Each row was made from one walk, in order. Every step used is in the known rows, and no mark comes twice. Write each row's walk.
In the rows, 128 means zero.
Known rows:
S, H, F, J: [120  90 155 135 130 142  96 138 138 127  94 112 128 161 100  90  73 123
  88 121  99 171  99 109 134 141 143 135 124 131 149 141 149 139 109  79
 143 129 134 133 140 127 164 137 193 114 125 181 122 135 120  91 132  77
 161  88 110 116 113 178 186  88  94  98]
D, E, H, S: [148 104 134 151 134 143 123 136 154  99 125 139 123 164  99 130 105 143
 110 181 113 185 163  52 138 119 151 123 196 110 164 115 134 135 140 139
 142 133 147 112 105 137 182 214 102 117 165 130 136 133 106 127 108 144
 137 176 101 150  82 117  78 195 101 137]
F, D, E, H: [150 135 110 141 159 135  92  95 140  85 127 138 136 146  92 144 123 103
 114 145 164 168 157  94 129 158 179 134 186  95 110  66 125  79 114  76
 151 161 112 107 116 148 184 193 148 129 151 136 131 112 148 177 132 160
 145 182 123 171  96  97 116 152  98 132]
S, Q, F, J: [ 92  90 144 154 116 164  96 146 124  96  87  95 111 178 127 127 129 109
  85 145 102  85 107 103 171 136 162  76 142 119 111 180 118 171 118  36
 152 140 145 163 117 110 148 131 138 114 154 166 125 117 139 141 138 109
 115  82 116 139 135 155 186  62 153 104]
S, H, F, D: [132 108 141 121 163 154  89 128 118  96 114 116 132 141  99 112  55 135
 119 129 138 189 146 126 158 148 164 157 110 135 103 108 143 112 128 100
 147 131 113 128 137 124 192 121 166 137 105 155 109 124 126  63 135 103
 180 124 124 124 117 148 198 103  94 129]
F, D, E, Q, S, H: [139  97 128 121 140 186 119 137 133  41 123 154 118 119 107 162  81  92
 102 202 121 161 178 135 142 117 211 158 107  78 103  95 184 115 111  60
 197 187 122 104  92 157 182 216  88 152 176 145 145 116 142 184 130 104
 159 145 137 222  63 127 149 167  72  98]
E, H: [ 95 130 137 157 133 145 119 124 150 129 120 151 134 151 114 154 104 130
 112 161 146 181 138  95 128 135 155 111 168 114 136 118 108 123 140 118
 119 147 138 144 120 104 164 157 138 110 141 122 139 121 135 102 104 132
 111 142 142 128 114 124 104 145 134 113]
D, F: [157 112 100 138 141 129 118 110 119 125 118 141 131 127 142 135 119 112
 125 120 109 121  85 110  97 132 100 126 149 108 106 137 128 118 148 107
 107 127  87 128 121 148 115 116 137 171 115 100 139 109 152 150 120 142
 153 128 130 107 159 112 143 124 126 145]
H, S: [139 112 120 135 109 125 137 137 141 114 135 118 118 151 116 118 104 150
 127 140 108 125 141  92 160 122 125 140 135 130 150 150 159 143 132 175
 130 116 139 123 134 141 135 149  85 121 139 118 128 137 105 105 120 146
 150 131 114 141 100 145 114 163 129 141]
D, E, H, F: [130 120 152 156 144 154 106 132 142 105  99 139 131 165  90 121  99 143
 108 178 111 220 128  74 111 136 175 114 177 114 126 112 113 121 146  98
 106 138 123 142  98 129 211 177 158 120 144 172 106 111 123 119 136 121
 152 185 115  94 115 114 100 153  94 118]
S, Q, E, H, F, J: [ 55  92 205 194 117 198 110 143 142  98 115 123 131 212  82 112  49  82
  69 185 139 205 130  63 164 108 227  76 206 105 106 172  92 158 118  49
  59 141 162 168 121  97 189 188 157 108 147 169 137 108  91  85 127 116
 127 125 162 138 142 159 155 100 148  87]
E, D, F, J: [132 117  77 153 102 137 111  80  90 137  93 129 121 125 189 116 136 127
 118  90 100 138  96 121 129 132  89 120 181 102  73 122 126 101  93  43
 121 139  82 143 159 188 129 116 164 138 108 103 130 119 167 207 125 160
 154 101 179 126 120 110 153 113 123 114]
D, E: [174 118 150 127 139 125 118 121 138 117 122 129 130 127 122 123 163 113
 123 147 135 135 132 119  93 130 141 129 139 113 120  98 125 124 119 118
 149 136 126 108 112 147 139 149 126 135 142 159 118 133 133 164 146 130
 135 152 117 136 120 105 120 146  94 143]
F, D, E, Q, S: [143 120  95 140 121 161 124 101 104  60 116 154 110 125 101 152 115 102
 107 170  97 144 184 128 135 139 200 146 147  73  94  97 190 130 103 103
 174 186  98 116 119 172 172 192  75 155 173 127 127 108 162 228 128 117
 160 167 147 204  98 108 116 184  90 119]
H, E: [121 145 182 149 141 144 143 126 136 106 144 138 150 136 109 119 139 123
 117 148 136 131 144 136 128 124 126 131 127 124 129 116 115  97 130 139
 103 131 148 132 134 136 132 145 140 138 122 134 118 135  86 145 144 116
 163 139 131 119 127 136 110 138 115 150]
Q, F, D, E, H: [118 145 110 144 167 160  67 100 131  51 103 152 143 169 125 149 116 119
  95 164 157 164 151 106 136 164 174 123 179  89  92  85 103  94 128  53
 155 180 111 148  97 145 213 180 159 121 141 155 105 107 157 172 143 145
 128 185 108 138  94  94 132 138 119 125]
S, H, E: [104 121 206 135 156 162 140 132 154 101 149 132 163 141 102 128  96  98
 108 159 163 149 163 117 141 119 140 155 102 138 159 103 100  94 149 123
 128 128 174 133 129 125 152 160 161 131 121 165 138 149  73 116 126  98
 159 121 135 133 111 159 150 130  90 133]
F, D, E: [184 133 106 120 155 124 103  85 118  81 115 127 140 112 120 134 135 101
 127 115 155 128 147 117 122 158 154 151 172  92  91  77 130  89 100  89
 174 148  93  90 133 165 154 163 125 153 133 146 123 122 139 185 168 146
 160 166 122 167 115 102 137 150  97 147]
D, F, J: [171  92  95 148 120 104 117  91 119 121 112 122 125 137 134 125 126 107
 115 101  82 120  70 108 104 132 109 112 193  91  93 150 149 114  97  65
 136 131  97 129 138 158 100 100 163 152 128 112 130 115 171 168 137 128
 153  93 146 134 166 134 142  96 101 131]
Q, F, D, E, H, S: [117 120  80 149 148 166  81 124 125  55 107 145 130 183 124 138 111 138
 100 166 128 178 168  67 161 151 171 128 198  91 123 109 133 118 134 110
 178 171 117 141 102 151 227 195 126 118 161 150 119 117 154 133 132 160
 152 186  85 146  79 106 127 168 111 129]
H, S, Q: [124  92 147 146 106 156 139 156 125 119 134 106 102 170  82 128  83 128
 116 164 129 133 167  87 158  87 156 115 129 127 146 166 153 175 155 146
 130 129 156 129 133 117 142 159  57 132 162 131 162 125  88 108 112 139
 166 121 125 140 126 150 141 160 146 129]
Q, E: [112 120 160 147 140 155 145 126 127 108 145 134 142 132 124 129 105 103
 113 165 133 131 150 134 125 115 147 119 153 122 120 139 105 122 116 114
 103 144 145 128 127 122 131 149 125 136 120 141 129 130 115  99 142 139
 110 142 155 133 123 134 129 133 138 110]
E, Q, S: [ 97 118 108 148  97 172 144 140 131  93 131 151 101 138 125 147 103 130
 103 182  66 154 148 136 139 108 181 127 109 109 122 161 169 178 141 125
 128 160 140 159 106 140 144 177  65 120 160 104 133 128 151 150 103 108
 119 120 161 158 112 122 118 160 124 109]
F, D: [147 124 102 130 143 117 110  96 109 102 135 126 137 121 123 132 128 118
 143  94 157 126 145 134 160 157 131 143 158 113  99  94 162 106 102 115
 147 155 104 116 138 141 144 132 119 154 123 131 126 117 147 142 140 159
 153 138 133 151 128 108 143 125 110 135]
D, E, H, S, Q: [137  84 166 154 128 171 121 164 152  93 121 124 101 176  67 140  80 133
  97 210 142 188 164  37 143  89 197  99 167 107 145 149 126 141 154  96
 131 142 174 119  92 133 175 207  80 140 194 140 157 115  83 122 104 135
 154 157 120 149  94 129 100 175 113 116]
F, D, E, H, S, Q: [157  86 142 152 131 162  97 118 146  75 123 123 115 182  73 150  77  99
 111 176 169 180 196  48 172 112 196 123 182  82 104 122 147 122 141  89
 149 161 144 107 111 125 204 229  93 156 187 141 166 115 105 147 119 172
 187 157 122 181  85 120 124 185 116 125]
F, D, E, Q: [136 124 107 141 133 137  99  89 118  75 109 148 132  98 129 152 107  90
 117 140 122 146 178 111 116 179 170 155 162  74  70  67 168  87  80  85
 171 160 109 108 118 151 172 194 119 163 154 136 137 112 161 216 146 151
 180 163 128 194  70  98 117 160  87 134]

Which walk is each row?
[102 107 161 167 111 214 170 151 102 104 134 127 106 184 154 118  78 139
 113 168 160 161 202 105 208  59 150 107 165 124 107 165 104 143 153 100
  89 155 157 148 157 130 160 205  69 123 133 135 156 132  75 110 114 168
 139 140 173 149  86 133 141 172 157 105] : H, S, Q, E, D
[104 117 131 161 119 141 135 125 152 122 139 142 121 169  93 138 108 138
 107 166 119 191 153  60 154 115 139 127 168 111 161 137 140 149 140 156
 112 126 158 144 127 127 176 161 109 103 162 107 146 129 117  73  93 150
 145 155 113 134 106 133  98 178 139 121] : E, H, S
[101 116 138 147 161 197  75 117 124  47  96 135 126 173 107 158 103  91
  87 200 179 149 155  74 152 130 205  98 152  83  74 103 103 121 140  17
 142 189 136 152 104 122 219 186 140 147 172 168 134  94 150 141 135 138
 143 161 119 148 107  96 151 124 136 117] : S, Q, F, D, E, H
[123 119 151 149 145 207 171 125 104  82 128 172 132 163 144 146 108 151
  99 184 107 179 149 148 139  85 117 140  85 127 119 114 114 114 179  79
  94 173 122 167 128 166 146 174 145 129 107 124 125 127 120 153  92 105
 173 128 194 123 116 144 155 146 120 120] : Q, S, H, E, D, F
[ 47 139 164 160 160 192  97 125 114  30 116 163 175 138 131 165  77  97
  79 189 128 160 175 122 145 170 190 156  97 116 113  89 142  92 129  64
 153 179 159 170 131 123 211 188 145 146 136 166 126 135 130 127 128 120
 167 136 120 158  56 130 157 130  88 137] : S, H, E, Q, F, D
[ 76 128 203 151 142 174 137 150 155  94 138 164 165 126  97 143  75  99
  84 209 129 189 181 130 121 149 183 142  96 126 141  98 126 103 139 101
 124 142 178 145 126 101 162 184 125 140 149 147 152 148  89 128  96 107
 170 119 139 157  88 146 115 144  71 125] : S, H, E, Q
[140 136  83 140 121 143 126 103  90 140 109 141 113 128 200 129 130 150
 136 116 129 149 120 131 114 119  95 123 149 123  75 110 122  97 150  83
 115 147  89 146 134 156 125 121 147 156 106 100 121 110 169 165 105 161
 146 128 164  95 117 100 138 133 136 131] : E, D, F
[116 109 201 137 144 182 171 166 155  73 153 140 144 161 107 134 100 122
  91 204 122 160 156 137 153  88 165 134  66 127 165 139 130 141 160 122
 131 143 161 132 116 142 154 172 123 105 140 152 121 150  87 126 122  77
 150 120 154 155 122 174 154 133 100 129] : Q, S, H, E
[124 113 144 164 129 136  99 113 146 105  87 116 129 181  96 103 124 127
  91 155  87 205 105  56 125 146 188 115 202  99 119 125 126 125 109  71
 126 112 131 135 111 139 180 178 184  96 150 175 119 124 135 128 132 107
 151 155 113 133 127 136 112 145  95 115] : D, E, H, F, J
[ 99 105 200 148 129 189 145 156 132  98 129 128 119 160  90 134  72  88
 106 178 163 129 172 103 138  79 199 100 128 113 107 159 100 154 143  81
 108 140 156 137 124 110 136 171  95 145 133 150 153 116  98  95 133 132
 119 133 159 145 129 142 138 116 152 116] : S, Q, E
[ 78 142  78 144 131 169  90 105  96  65 104 153 133 128 150 154  89  99
 109 148 113 142 153 139 144 176 173 132 129 101  77  98 149 117 105  77
 153 172 116 164 119 141 181 142 114 142 155 136 115 113 187 150 135 147
 139 139 115 160  98  93 155 122 131 132] : E, Q, F, D
[135 104 120 118 159 176 109 136 115  57 121 125 115 167  82 120  81 156
 107 152 107 176 143 140 180 117 180 157  92 125 117 135 154 144 148 103
 143 168 121 134 127 132 188 144 127 121 124 161 113 121 133  74 131  81
 159 122 141 140 125 146 207 126 114  92] : Q, S, H, F, D
[ 53 144 149 177 121 162 116 121 110  83 107 146 148 159 143 137 125 101
  60 161  60 137 128 114 129 173 166 117 163 118 115 140 131 124 101  82
 137 143 161 195 126 127 174 154 146 112 148 158 119 135 142 184 126 102
 154 115 117 150  93 154 118 113 110 135] : H, E, Q, F, J
[110 113 145 158 131 213 147 114  96 111 115 154 118 161 171 133  71 105
 106 177 160 145 156 110 133  65 150 102 163 112  53 145  89 118 141  38
  56 164 109 153 133 134 144 163 125 171 109 119 149  97 119 142 116 158
 147 144 200 115 127 110 140 130 155 107] : S, Q, E, D, F
[112  97 160 160 107 160 138 154 151 122 137 133 107 201  84 138  72 133
 105 191 131 179 170  41 168  97 175 110 164 114 153 167 136 164 139 118
 108 138 174 144 113 102 174 182  77 134 179 117 161 119  96  82  90 147
 143 138 127 150 110 135 114 168 147 114] : E, H, S, Q
[ 72 123 100 154 110 160  93 122 125  89  88 134 122 144 149 129 118 108
  80 141  61 101 111 119 139 163 176 113 159  94 103 140 142 154  96  51
 153 156 124 174 129 134 162 139 143 114 145 155 125 120 169 151 119 104
 117 100 123 157  82 140 141 106 136 105] : E, Q, F, J
[137  99  95 155 133 182 102 115 103  44  98 146 108 142 104 137  81 128
 107 169  56 187 168 119 134 145 208 148 150  85  75 115 189 148 130 104
 147 170 100 147 100 157 201 193 104 127 161 152 115  97 161 180 139 105
 190 168 137 162  92 110 134 183  86 115] : H, F, D, E, Q, S
[129 154 126 162 130 160 145  93  87 123 120 161 146 157 161 134 134 138
 125 149 128 160 141 117 117 135  91 127 157 128  94 111 108  90 142  98
  64 154 118 160 150 160 141 143 161 166  99 110 130 118 128 217 114 149
 174 141 176 101 123 113 112 147 126 159] : H, E, D, F
[124  99 161 112 145 178 155 149 149  92 136 134 124 144 101 145  96 138
  98 182 122 131 130 137 152  77 159 130  71 126 162 148 143 159 160 115
 144 149 143 124 108 137 144 156  97 102 153 130 135 141 114  83 104  84
 117 103 136 159 120 160 177 127 122  95] : Q, S, H
[126  86 165 146 130 207 118 167 153  71 105 143 103 145  84 138  58 148
  77 233  84 202 155 117 112 104 210 137  96 113 143 140 155 168 147  87
 148 150 140 134  76 146 186 204 108 122 159 179 133 123 122 131 112  68
 181 149 115 134  88 147 140 159  66  92] : D, E, Q, S, H, F
[ 93 141 183 139 131 207 162 146 113  77 146 139 132 163 141 132 129 145
  94 186 142 157 184 145 176  81 133 143  78 153 124 119 108 117 165  98
 113 168 149 157 147 147 157 190 129  98 118 141 124 147  89 155 104 103
 141 125 167 143  94 160 158 163 126 120] : Q, S, H, E, D
[ 57  99 203 186 144 210 120 165 139  90 116 144 136 199  87 124  29 121
  76 224 147 222 151  60 148  84 215  78 183 126 118 177  84 145 163  74
  38 145 167 171 109  82 197 194 138 133 134 177 134 110  84  67 125 127
 138 152 144 116 132 143 136 128 151  94] : S, Q, E, H, F
[132 104 162 123 130 197 139 160 166  84 123 164 116 123  96 161  89 104
  77 233 100 165 165 111 111 105 205 132  72  92 133 118 152 155 135  85
 174 159 140 120  82 146 166 216  82 134 181 151 140 128 128 147 108  78
 153 139 137 196  70 137 128 169  72  95] : D, E, Q, S, H
[148  95 128 142 138 182  85 132  95  41 101 111 110 181  95 143 103 114
 111 165 141 114 178  66 169 113 171 130 132  92  96 140 155 147 148  73
 178 153 122 122 116 146 199 189  72 148 172 172 129 112 113 162 154 145
 196 154  94 176  99 125 171 153 124 137] : H, S, Q, F, D, E
[166 120 104 142 152 136  85 110  89  84 105 125 136 143 110 109 112 130
 141 120 124 166 139 106 124 169 158 154 179 114  74  98 147  98 123 105
 133 140  97 121 127 149 184 156 146 161 121 159 105 104 137 160 173 124
 188 181 110 128 130 113 158 143  79 136] : H, F, D, E
[128 119 129 142 121 140 123 123 133 110 113 156 131  97 119 145 119  94
 114 177 104 152 157 117  80 135 162 136 134  94  98 112 150 127 108 100
 152 149 127 122 107 132 140 173 113 147 162 146 136 122 136 193 120 135
 165 159 125 157  81 107  87 164  84 135] : D, E, Q
[102 131 105 161 149 150  83  95 113  93 113 131 130 172 104 122  85 148
 121 125 132 207 133  82 158 154 173 127 186 120 104 107 126 104 118 108
 103 162 128 163 125 122 215 151 164 126 117 134 108 112 157  97 128 132
 162 168 127 101 133 110 135 134 119 119] : E, H, F, D
